Known rows, with every way that one mark hangs from another
Z336(Z372 Z609(Z269 Z799(Z942))): [  0   1  -5   9 -39 -27  16   0 -22 -15  49  22 -34  21 -33  13   7  -8
   2   1  30]
Z609(Z269 Z799(Z372 Z791 Z942)): [ 23  -1 -16  -1 -13   0  28 -13  -9 -21  15  24 -53  -4 -23 -11  11 -16
  -7   1  12]
Z609(Z269): [  9 -13  -2  31 -29 -24  23 -20 -25  19 -38  14 -41 -10 -32   7  21  -8
   8   9   9]
Z791(Z799(Z372)): [  9  -9  -8  -6 -34 -16  27 -30   3  13 -38  -2 -64 -13 -25  -3  18 -15
  -5  -7   4]
Z997(Z269(Z609)): [ 22 -12   9  12 -43   0  12 -24   7   9 -49  22 -28   3 -24  12  19  -6
   7 -10  11]
Z148(Z609(Z269 Z799(Z372(Z336) Z791 Z942)) Z997): [ 40   0 -26  -6  21  -6  18  -6  15 -44  10  32 -22  43  -7 -17   2   3
 -20  -2   5]
Z942(Z799(Z372(Z336(Z609(Z269))) Z791)): [ 12  12 -26   9  -1 -13  21   2   7 -47  53  31 -18  27 -27  -4  25   7
   0  -3  10]
Z372(Z336(Z609(Z269)) Z799(Z942)): [ 10   0 -26  19 -14 -17  21   5 -16 -20  27  32 -13  24 -22   0  30 -19
  -6   0  13]
Z372(Z336(Z609(Z269))): [  4  -5 -13  33 -20 -31  23  -1 -14  -4   2  24 -15  21 -30  11  31  -2
   4   5  23]
Z269(Z609(Z799(Z372(Z336) Z791 Z942))): [ 26  -1 -14 -17 -26  13  27 -12  18 -42   3  44 -31  25 -19 -10   6  -6
 -12 -18  16]
Z372(Z336(Z609) Z799): [  5  -3 -15  -1 -11 -22  20  -7  -1 -17  15  21 -20  25 -17   4  34  -9
  -5   0   7]
Z336(Z372 Z609): [ -9   0   1   0 -45 -37  17 -12 -14  -1   8   6 -32  19 -31  15  14  -8
   8   5  25]
Z942(Z799(Z372(Z336(Z609)) Z791)): [  7  11 -18 -17  -6 -11  18  -6  16 -51  46  21 -23  29 -19  -9  23  -4
  -2  -9   9]
Z799(Z372(Z336) Z791 Z942): [ 17   4 -21 -16 -17   5  32  -9   0 -33 -16  16 -38  11 -16 -19  16 -38
  -7 -13  19]
Z997(Z148(Z609(Z799)) Z269): [ 32 -18  -4 -23 -18   0  -1 -22  18 -10  -2  -3 -33  -1  -3   4  14 -16
 -17  -6   9]
Z609(Z269 Z799(Z791 Z942)): [ 12  -3  -7   3 -14  -7  20 -17 -20 -16  10  22 -50  -2 -23  -5  11 -13
  -1  -6  14]
Z148(Z609): [  7 -16  -4  -4 -25 -22  18 -28  -6  19 -41   6 -32  11 -11   2  14  -7
   2   9  -1]
Z799(Z372 Z791 Z942): [ 14   1 -14 -18 -27  -4  29 -18  -8 -16 -22  10 -48  -5 -19 -16  11 -36
  -1  -2  14]
Z942(Z799(Z372(Z336) Z791)): [ 14   7 -15 -16  -6   4  23 -16  15 -48  13  17 -38  12 -18 -15  17 -11
  -3 -13   1]
Z148(Z609(Z269 Z799(Z372 Z791 Z942)) Z997): [ 37  -3 -18  -8  12 -13  14 -16   6 -25   3  25 -32  27  -9 -14  -2   6
 -15   8  -1]
Z148(Z609(Z799(Z942)) Z997): [ 23 -16   3 -13  -4 -20   3 -28  -2  -8 -23  10 -30  26  -1  -7  -6  -6
  -8   2   0]

Rows
[ 12  -4 -19  -9 -30  -3  31 -16   6 -15 -28   5 -51   3 -18 -14  15 -35
 -13 -23  16] => Z791(Z799(Z372(Z336) Z942))
[ 37  -2 -38 -18  -1   3  20  -2  15 -47  26  25 -24  17  -9 -14   9 -17
 -28  -6  15] => Z997(Z148(Z609(Z269 Z799(Z372(Z336) Z791 Z942))))
[ 27 -17   0  16   7 -32   6 -26  -3   5 -19  20 -28  22 -13   5   4  23
  -6  13  -6] => Z148(Z609(Z269 Z799) Z997)
[ 24 -11 -10   9 -25  -4  25 -12 -15  -2   3  22 -49  -4 -24  -5  11 -21
  -6   7  11] => Z609(Z269 Z799(Z372 Z942))
[ 31 -11   4  -1  -4 -16   0 -26  11   3 -47   0 -23  22  -4   1  11  -6
  -3   1  -1] => Z148(Z609 Z997(Z269))
[  5  12 -15 -26 -30  -4  23 -15 -11 -34  14  13 -48  10 -22  -8   8 -28
  -5  -9   6] => Z336(Z372(Z799(Z791 Z942)))
[ 18  -2  -9 -29 -19   2  25 -20  -1 -24   8  15 -59   1 -14 -15   8 -25
  -8  -5  12] => Z609(Z799(Z372 Z791 Z942))
[ 45  -2   5 -14  -5   4   5 -24  33 -28 -12  31 -35  20 -19   0   7  18
 -10 -12   4] => Z148(Z997(Z269(Z609(Z799(Z372 Z791)))))
[ 11   2 -13 -28 -19 -12  19 -10  -1 -27  38  17 -43  14 -15  -8  13 -17
  -6  -2  20] => Z336(Z609(Z799(Z372 Z791 Z942)))
[ 26   3 -23  -2  -5   7  32  -3  -1 -40  23  31 -43  14 -22 -13  16 -18
 -12  -8  17] => Z609(Z269 Z799(Z372(Z336) Z791 Z942))
[ 15   1 -16   3  -9 -23  23  -7  -3 -14  44  28 -40  11 -28   3  23  11
  -5  12  15] => Z336(Z609(Z269 Z799(Z372 Z791)))
[ 17 -15 -11   8 -18 -11  16 -18 -12   5   2  22 -33  12 -12  -2   5  -7
  -5   8   3] => Z148(Z609(Z269 Z799(Z942)))
[  7   1 -11  -4 -17 -14  17  -6  11 -33  33  18 -18  26 -20  -3  22  -7
  -2  -1   9] => Z942(Z799(Z372(Z336(Z609))))
[  3   4 -11 -20 -13 -11  17  -5  -2 -43  41  23 -29  30 -13  -4  16 -15
  -5 -16  29] => Z372(Z336(Z609(Z799(Z791 Z942))))
[ 43 -13 -15 -33 -21  14   5 -12  23 -21   8   1 -34   2   1 -10   8 -39
 -25  -8  13] => Z997(Z148(Z609(Z799(Z372 Z942))) Z269)
[ 27  -6  -7   3  16 -27   6 -25   1 -15  -5  22 -33  25 -13   0   5  29
  -6   8  -5] => Z148(Z609(Z269 Z799(Z791)) Z997)
[ -7   8   0 -22 -29 -27  14 -12  -3 -31  52  14 -43  23 -27  11  10   8
   1  -3  24] => Z336(Z372 Z609(Z799(Z791)))
[  3   1  -6 -13  -7 -19  17 -10   3 -35  38  22 -31  27 -17   3  23   4
  -4  -9  23] => Z372(Z336(Z609(Z799(Z791))))
[ 10  11 -32   5  -3 -13  23   5  -9 -39  38  34 -16  25 -21  -6  31 -13
  -6  -5  13] => Z372(Z336(Z609(Z269)) Z799(Z791 Z942))
[ 26 -20 -12   4 -14 -20   7 -21  -4   3  -4  12 -31  -2 -15   7  11   3
 -14   8   4] => Z997(Z148(Z609(Z269 Z799)))
[  4   0 -23 -10 -29 -16  26  -6   7 -18   2   9 -35  17 -19  -7  19 -28
  -9 -19  26] => Z791(Z799(Z372(Z336(Z609)) Z942))
[ 45  -4 -10 -31 -32  21   6 -14  27 -40   5  25 -35  -3 -16  -5   7 -23
 -19 -23  21] => Z997(Z148 Z269(Z609(Z799(Z372 Z791 Z942))))
[ 36 -15  -8  10   7 -26  13 -20   6   3 -13  22 -32  24 -14  -1   5  19
 -13  22  -9] => Z148(Z609(Z269 Z799(Z372)) Z997)
[ 33  -5 -14 -41 -12  12   0 -18  17 -38  15   2 -33   2   2  -8   7 -31
 -18 -20  15] => Z997(Z148(Z609(Z799(Z791 Z942))) Z269)
[  3  -8  -1  -2 -15 -23  15  -9  -2 -17  27  18 -28  26 -18   8  23  -2
  -3  -5  22] => Z372(Z336(Z609(Z799)))
[ 27  -5 -10  -2  11 -20   6 -21  -4 -22  -2  24 -31  28  -9  -8  -2  10
  -7   1   1] => Z148(Z609(Z269 Z799(Z791 Z942)) Z997)
